Known rows, with every way that one mark hangs from another:
[Z_734 Z_333 [Z_336 Z_25]]: [ -7  -9   6   2  -5 -12   2  -9   7   1  -4 -12  -6  -6  -7  12   7  -2
  -7  18  -8  -8   2 -11  -1  -3  11 -21  -4   2  -6   6  10   2  -7  -5
 -12  11   1  -6   8  -1 -21   7 -20 -14  -3 -14  -4  11   1   3 -10   6
 -21  -3   8   1   0  -8  -3   7  -1  -8   8 -10  -2   8  14   0]
[Z_341 [Z_734 Z_336 [Z_464 Z_25]] Z_895]: [ 18  11 -26   7   3   0 -29   3 -13   5  19  -4  -8 -18 -21 -29   3  -2
  -8   9   2 -20 -16 -10  -2  -9  -8   8  -8   3 -11 -34   7  12  -4   0
   3 -11   7  -1   4  -1   3  -7 -17  10  17  11  -3 -31   3   0  -5   5
 -10   1  -5   4 -13   5  -4  -7 -11   1  -7  -8  12  -3  -4   5]
[Z_341 Z_734]: [ -4  -6 -15   9  11  10  -8  -3   4   8 -22  14   3   4  -7 -16  -6   2
  -7  -5   2  11  -5   3  -2   5  -2  23   6   7  16 -17 -37  -5   0   6
  -3 -11  12   5  -2  15  -5   0  22  -9 -10  11   7   7 -11  -2   2   6
 -16 -10  11  -6  13 -23   9  -3   2 -12   6   3  -4  -5 -12 -12]
[Z_341 [Z_734 Z_336] Z_895]: [ 18   8 -21   5   8  12 -23  -1   3  10  13   3  -4  -6 -22 -14   8  -9
 -13   6   7   7  -4 -14   4  -4 -11  25  -5   6   4 -34 -24   5  -9  -7
  -2 -15  14  -3   2   6 -10   6   4   3  -1  -2  17  -6   2   1  -4   9
 -18  -4   3  -5  -2 -17   2 -12  -1 -13  11   1  17 -12 -11  -7]
[Z_333 Z_25 Z_734]: [-20 -11  -1  -4  13   9  16   2   0 -18 -19  10  20  -2  -5   4  -5  -6
   4 -38   7  23   0   6   3  10  13  15  -2  -2  -2 -14 -33 -13  -2  -5
  -8   0  -1  -4   8 -11   3  10   4  -2  -9   5  23   5  -2   3  -9  13
  -8   8   6  -5  13  -4   7  -1  12   0   1   8 -14  -6 -38 -23]
[Z_464 [Z_25 Z_333]]: [ -5  -4  11   1  -3   1  20  19  13   0  -7   1   9 -13   8   8  -8   9
   7  -1   1  -5   1  -2 -20   8  -3  10   6   7   6  -6 -13   0  12   4
  11  10  -2   9   0   6 -12   0  28  -9   4   5  -4   5   0  -4   1 -14
 -12  -5  -7  -3  17  -8  11  -5   4  19  -4   4   1   7  16   9]
[Z_25 [Z_333 Z_734]]: [  0 -10   8 -14   1   5  19   4   9 -12 -11   9   8  -5   1  -2  -4   3
   0  -9   2  18  11   2  -9  11  -5  22  10   5  23  -1 -23  -6   4  -2
   0  -4  -2  -3  -3   1  -3   7  14  -8  -6   1   8  19  -8  -1   7  -7
   5   0  -5   4  11  -5   8  -4  14  -3  11   3  -6   0 -11  -7]
[Z_895 [Z_734 Z_333 Z_464]]: [-16  -2 -15   8  -6   7  -6 -14   7   5 -11   0   2  32   4  -4   8   9
   9   7 -16   3  -6   2  10  -5  -1   0  -4   1  14  12  25 -13  -5  22
 -16   3  -5   1   6   4  15   9 -15   2   4   3  -9   5 -14  11  15  -7
  -2 -15  11  -2   5  -9 -11   9  -5  -2  -5  -4 -15  13  10   1]
[Z_895 [Z_734 Z_333]]: [-17  -3 -12   5   2  17   3  -5  24   1 -14  -3   2  26  -4   4   3   7
  10   2 -13  20  -5  -1   9   5  -2  12   3  10  15   4  -3 -18   1  18
 -12   5  -2  -1   9   9   1  16   3  -2  -9  -2   1  11  -8  10  11  -6
 -10 -22  15  -9  21 -18  -5   1  -2   1   5   2 -13   5  10  -1]
[Z_336 [Z_25 Z_464]]: [ -3  -3  10   3   9  -4   8   6  -2   3 -14  12   0   4  18  23 -10 -10
   3  -7   6  14  -5   1  -1  -1   3  -7   7  -3   7  16 -21  -3   6   8
  15   2   7   9  -6  17  -1  -2  35   0 -13   2   5  15   6  -4  -2   8
   0   3   1  -8   3   3   5   5   5 -11   4   6   2   0  -1   5]
[Z_464 Z_25]: [-12 -12   1  10  10   2  12  12   8  -5 -10   4   9  -8   2  12 -15   1
   9  -6  -4   1 -14  -1 -10   6   1  11   2   7   0 -15 -24  -7   9  13
   6   8   4  11  10  13 -17   2  24   0  -1   5  -1   1   2   1  -4   3
 -34  -8   7  -3  18  -7   8   0   3  12  -1   4  -1  14   5   6]
[Z_341 [Z_734 [Z_336 [Z_25 Z_464]]] Z_895]: [ 26  23  -8   0   8   2 -28   0  -8  12  13   5 -20 -10 -15  -9   3 -15
 -11   1  16   7   1 -15   8  -9  -8   2  -6  -3  -6 -15 -14  16  -2 -13
  18 -13  11  -3  -6   4   2  -4   9  10  -5  -1  11  -6  11  -8  -4  19
  12   7  -9  -7 -18   5   1  -5  -2 -13   9   3  22 -19 -10  -3]
[Z_895 [Z_734 [Z_464 Z_25]]]: [-17  -3 -12  14   2   1   1  12  -2  -3  -3  -2  10  26   5 -10  -7   5
   9  -1  -7  -5 -17   9   4  -2  -1  -1  -8   3  -2   5   5  -6   7  19
   2  -4  -7  10  14   9   7   0   9   8  11   6  -7  -7   2  -1   8  -5
  -4  -7  13   0   4   3   0  -1  -4  14 -19  -3 -11  12  -1   7]
[Z_336 [Z_25 [Z_333 Z_734] Z_464]]: [  7  -5  21 -15  -2  -1  14   6  -3 -13 -14  14  -1  -8   9   7  -8  -6
   2 -18  11  19  12   8  -7   7  -1  -4   8  -6  10  22  -8   0  10  -4
  17  -2  -5   3 -15  -4  11  -4  28  -2  -9   4   2  19   7  -8   5   3
  38   7 -17   3  -4  16   9   4  14   3   7   9   0  -8  -8   1]
[Z_341 [Z_734 Z_464] Z_895]: [ 11   7 -28   8   6   7 -29  -2  -9  11 -10  14  -4  -1 -15 -23   8  -9
 -10  -1  10   9 -12 -15   2  -4 -12  23  -2   1   6 -30 -12   8 -11   0
  -2 -21   9   3   3   9  14  -1   5   9   0  15   8  -2 -10  -2   5   5
  -8  -5  -7 -11  -3  -2  -4  -6 -12 -15   2   4   3 -11 -13  -1]
[Z_333 Z_25]: [-20  -4   4   7   8   6  16   2   4  -4 -19  11  12   1   5  20  -2   1
  -1 -22   6  14   0  -3   0   6   7  15  -3   2  -3 -16 -32 -10   1  -4
  -3   4   2  -2   4   2  -2  13  13  -4 -10   3  21   7   0  -2  -4   1
 -23   9   9 -17  18  -8  12  -1   6  -1  -3  11  -6  -4 -14 -12]

Rows:
[  7  -7  15  -7  -3   2  18  14   6 -14  23  -7   5 -24  -7  -7  -5  11
   9  -7  -2 -10  11  11 -13  11  -5   7   0   7  -1   0  -2   2   8  -6
   1   3  -6  -4   1 -12 -16  -3  -3  -5   9  -1  -3  -9   1  -2  -3  -2
   0   3  -6  20  -1   6   4  -5   5  13   2  -6   2   6  -5   1]	[Z_464 [Z_25 [Z_333 [Z_734 Z_336]]]]
[ -2 -10  12 -13  -5  -9   9  -4  -9 -14 -20  12   9 -10   7 -12   1  -4
  -5  -5   6   3   9   7  -8   9   5 -19   3  -9   6  20   5   1   0  -8
   1  -6  -6  -1  -6  -2   7   0   3 -11  -4  10  -1  13  -2  -9  10  -4
  19  10 -11   6 -13  14   0   6   6   0  -2  -3 -15   5  -7  -5]	[Z_336 [Z_25 [Z_333 [Z_734 Z_464]]]]
[-10  11  -2   0  -4  10   5  -3   6   5  17 -12  -1  25   5  15   2   8
  17 -15  -8   3   4   5  25  -3   4   6  -5   0 -13  10  17  -8   0   1
 -10  14  -6 -10  -5 -12  15   0 -19  17   0 -11   1 -10  -2  16  -2   0
  22   2   7  -5   9   5  -7   3   0   5   0   8   1  -4  -9 -11]	[Z_895 [Z_734 [Z_333 [Z_25 Z_464]] Z_336]]
[  5   2  20  -5  -4  -3  15  10   6  -3 -18  11   1  -4  17  21 -10  -2
  -2   2  11   8   5   3 -10   2  -5  -7  11  -5   5  22  -8   5   9  -1
  24   6  -1   7 -18   5   2  -7  40  -5 -13   1  -4  21   6 -12   7  -7
  18   5 -14 -11   6   7   9   2   5   0   3  11   6  -8  16   6]	[Z_336 [Z_25 Z_333 Z_464]]
[ -5   3   7  -3  -8   5  15  -5   2   0  11  -9  -3  -4   6  28   3   5
  12 -18  -7  -4   1   1   5  -1   6   5  -1  -3 -10   0  10   0  -6  -3
 -14  19   1  -6  -8  -6   7  -8 -20  12  -4  -9   1 -11  -5  10 -13  -6
   6   7   2  -5  13   6  -3   3  -5   0  -2   8   3  -6  -5  -8]	[Z_734 [Z_333 [Z_25 Z_464]] Z_336]
[ 12   0   6  -6  -1  -2 -11  -2  -1  11  -3  -4  -7 -11  -6 -15   5   2
 -21  18   8  -9  13   1  -8   2  -9  -5   7   1  -3   0  -1  10   2 -21
   9  -6   5  -7  -9  -3 -13   0   6 -17  -8  -5  -1  10   6 -11   5   4
   7   9  -6   2 -10 -12   6  -2   2  -4  11  -2   7 -10  13  -4]	[Z_341 [Z_734 [Z_336 [Z_25 Z_333]]]]
[ 19  12 -18   2  -3   0 -39 -15  -8   9   4  -7 -20 -16 -26 -21  21 -10
 -14  20   0  -3  -7 -21   3  -9  -4 -17 -11  -6 -11 -14  31  14 -15 -14
  -5  -4  11 -12   5 -10   4   4 -41  -1   4   3  -5  -9  -4   1  -1   8
   2   0 -14  -3 -17   2 -13   5 -20 -13   4  -7   7  -6   7  -1]	[Z_341 [Z_734 Z_333 [Z_336 Z_25] Z_464] Z_895]
[ 14   5  22  -6  -8  -9  14   4  -3   3  10   2  -8  -3  17  19  -1  -2
  -1   6   8  -5  18   3  -5  -2  -2 -10  10  -2   0  22   5   7   3 -13
  15   3   0   3 -16   3  -2 -11  13  -4  -3 -11  -2   7  10  -9  -2  -5
  18  10 -10   4  -9  11   3   5   4  -1   8   2  10  -8  12  12]	[Z_734 [Z_336 [Z_25 Z_333 Z_464]]]
[ 11  17  17 -10  -5   0   8   6   2   6  13  -3  -4  24  16   9  -4   2
   4   5   6   0  17   5   9  -3  -5 -12   6  -4  -1  32  13   3  11  -6
  17   0  -9   4 -16  -3   1  -3  13   5  -1 -13  -2   7  16  -7  10  -2
  34   0  -8   3 -13   5   0   1   7  11   5   1  11  -6   6   9]	[Z_895 [Z_734 [Z_336 [Z_25 Z_333 Z_464]]]]
[-12  -9  -2  11  -6  -3  -1   3   1  -6  -8  -6   3 -10   4   3  -2   4
  10   7 -14 -13 -20   1  -9  -1   1  -5  -5   0   2   0  20  -2 -10  19
 -12  15   0   7  11   5   3  -4 -14   2  11  11 -21  -5 -14   6  -5 -12
 -19  -7   2   0  15   6  -6   6 -14   8 -15  -1 -12  13  18  11]	[Z_734 Z_333 [Z_464 Z_25]]
[-11   1   0   5   6  -3  -2  -3   9   2   2  -1   0  29  -4   5   0  -5
  -6   7  -2   2   3   1  15  -3   5 -12  -7   4 -10  11  -4  -3   6  -1
   1  -6  -2  -2   9   3 -14  12  -1  -4  -5 -15   9   8  15  -6   4  12
 -11  -2  18   0  -7 -11   0   2   5   0   4  -6  -1   7   0   0]	[Z_895 [Z_734 [Z_336 Z_25]]]
[ -1 -13  20 -13   4   2  12   0   7 -15 -25   7  10 -12  -4  -4  -1  -5
  -8  -6   9  20  17   0 -11   7   4  -9   4  -3   8  11 -16   0   5 -14
   9  -5  -1  -3  -4  -6  -4   9  16 -16 -13   2   9  20   4  -9   6   4
  13   3 -11   3  -2   2  10   8  15   2  12   5  -8   5  -6  -6]	[Z_336 [Z_25 [Z_333 Z_734]]]
[-12   3  -7   8  -5  -6   0   4  -7   1  22 -11   8  22   5  -8  -7   8
  12   2 -12 -19 -11  10  10  -5  -1  -7  -4   1  -9   1  20  -5   2  16
  -5  -5  -8   7  10   1   0  -2 -13   9  20   0 -11 -25   6   3   3  -3
  -5  -6  12   8  -6   4  -4  -4  -6  14 -15 -15  -1  14  -1  11]	[Z_895 [Z_734 Z_336 [Z_464 Z_25]]]
[  4  -3  13 -11   8 -10   7  -9 -12 -13   9   9  -5  -3   3   2  -8 -11
   2 -15   5  10   4  12   6   1   4 -13   0  -8  -2  12 -11   0   5  -2
   4  -6   4  -2  -4  -2  -1  -3   5   3  -9  -9   9   0  14  -5  -6  21
  13  10   1  13 -15  12  -2   3  11  -8   7  -6   4   2 -23  -4]	[Z_333 [Z_734 [Z_336 [Z_25 Z_464]]]]
[ -7  -6   4   5  -4 -21  -2  -8 -19  -1  -1   2   4   2   7   9   9  -4
  -7  17  -1 -20   0   1   1  -8   7 -23  -2  -6 -10   2  13   8  -6  -6
  -7  -3  -2   5   8   5  -7   0 -18  -4   8  -4   1  -4   3  -8   0   1
 -18   8   7   2 -18   3  -5   6   3 -11  -5 -16  -8  10   0   7]	[Z_734 [Z_336 Z_25] Z_464]
[ 24  11  12  -6   1  -2  -8   2  -4  14   6  -1  -7 -13   5  -7  -8  -3
 -11   4   8  -7  13   5  -6   4 -10  -5  10  -6  -1  15   2  11   7 -19
  18   2   6   0 -19  -5   0 -12  13  -4  -3  -3  -3  -1   6 -10   2   2
  30   6 -19  11 -16   4   5   0   5  -5   5   0  14 -16  10  -3]	[Z_341 [Z_734 [Z_336 [Z_25 Z_333 Z_464]]]]
[  1  -3  14  -3  -6  -9   2 -11   0   4   6  -9 -13  -4   7  22   3   1
   2   8  -5  -5   1   0   0  -6   5 -18   1  -2  -2  14  14   3   0   6
  -4  14   5   1  -3   3  -3  -2 -10  -2  -4 -11  -8  -1   1   6  -5   0
   4   0  -1   0  -2   7  -7   8  -3 -11   7   0   6   3  16   2]	[Z_734 Z_333 [Z_336 [Z_25 Z_464]]]
[ -3  -4   6   4  -7  -6   9  17  -2  -5  -4   0  10 -13  12   0  -5  10
   5   6  -4 -17  -5   4 -18   2  -3   4   6   1   4   3  16   2   4   6
   7   7  -8   8  -3   3   1 -10  13  -1  12   9 -16  -1  -8  -6   5 -23
  -7   0  -9   3   5   8   5   0  -4  18 -14   3  -6   7  16  16]	[Z_734 [Z_464 [Z_25 Z_333]]]
[ -9  -5  -8   6 -10   0  -9  -2   4   5  18 -21   0  15   0 -13   4  16
  11  12 -20 -23 -11   4   7  -5   0 -15  -6   6  -8   8  42  -7  -6  16
 -16  12  -8   0  13  -6   5  -3 -33   8  18  -2 -20 -19  -8  15   3  -8
   1 -15  11   7   4   0 -15   1 -11  20 -14 -14  -7  22  18   7]	[Z_895 [Z_734 Z_333 Z_336 [Z_464 Z_25]]]
[ 20  12 -27   6   4   3 -27  -9 -10  12  17   3  -7  -1 -15 -24  14  -2
 -13  12   5  -7  -6 -10   5 -10  -7  17  -4   0   2 -32   1  13 -13  -6
  -8 -21   9  -5   2   0   5  -9 -16   8   6   7   9 -18 -10   2  -2   5
 -10   0  -3  -1 -15  -6  -8  -5 -12 -19   2  -4  15 -12 -11  -3]	[Z_341 [Z_734 Z_336 Z_464] Z_895]
[ -1  18 -21  -1 -11  10 -17   0   3   2  19 -13   0  19 -16  -3  28   0
   7  -4  -2   1   1 -16  23 -10   4   0 -13  -3 -15 -13  37  -1 -15  -9
 -21   4 -10 -18   8 -17  22  10 -49  17   6  -9   9 -16  -2  16   0  -8
   7   3   1 -11  -4   4 -15  -2 -12   4  -6   3  -3  -5  -3  -7]	[Z_341 [Z_895 [Z_734 [Z_333 Z_25] Z_336 Z_464]]]
[  0  -9  11  -9   5   6  20  18   9 -15 -10   3   9 -21  -2  -7 -13   1
   7 -15   1   7   5   8 -16  14  -3  12   4   4   4   0 -17  -8  11   2
   8   3  -8   0   0  -9  -9  -1  21  -8   2  11  -5   7  -2  -4  -3  -1
   2  -3  -5   9  13   7  10  -2  11  18   1   5  -6   3  -5  -1]	[Z_464 [Z_25 [Z_333 Z_734]]]
[ -8  -9  -9  -1 -13  -8  -3 -20  -5   2   9 -11  -2   4   5   3  10   8
  -2  19 -17 -21  -5  -3  -2  -3   4  -4  -3   0   7  -1  30  -2 -13   8
 -28   7  -3  -2   7   3  -1  -4 -42  -2   7  -2  -9 -11 -19  12  -3 -15
 -16  -8   6   5   1  -4 -14   6 -14 -16  -3  -8  -9  11  12  -4]	[Z_734 Z_333 Z_336 Z_464]
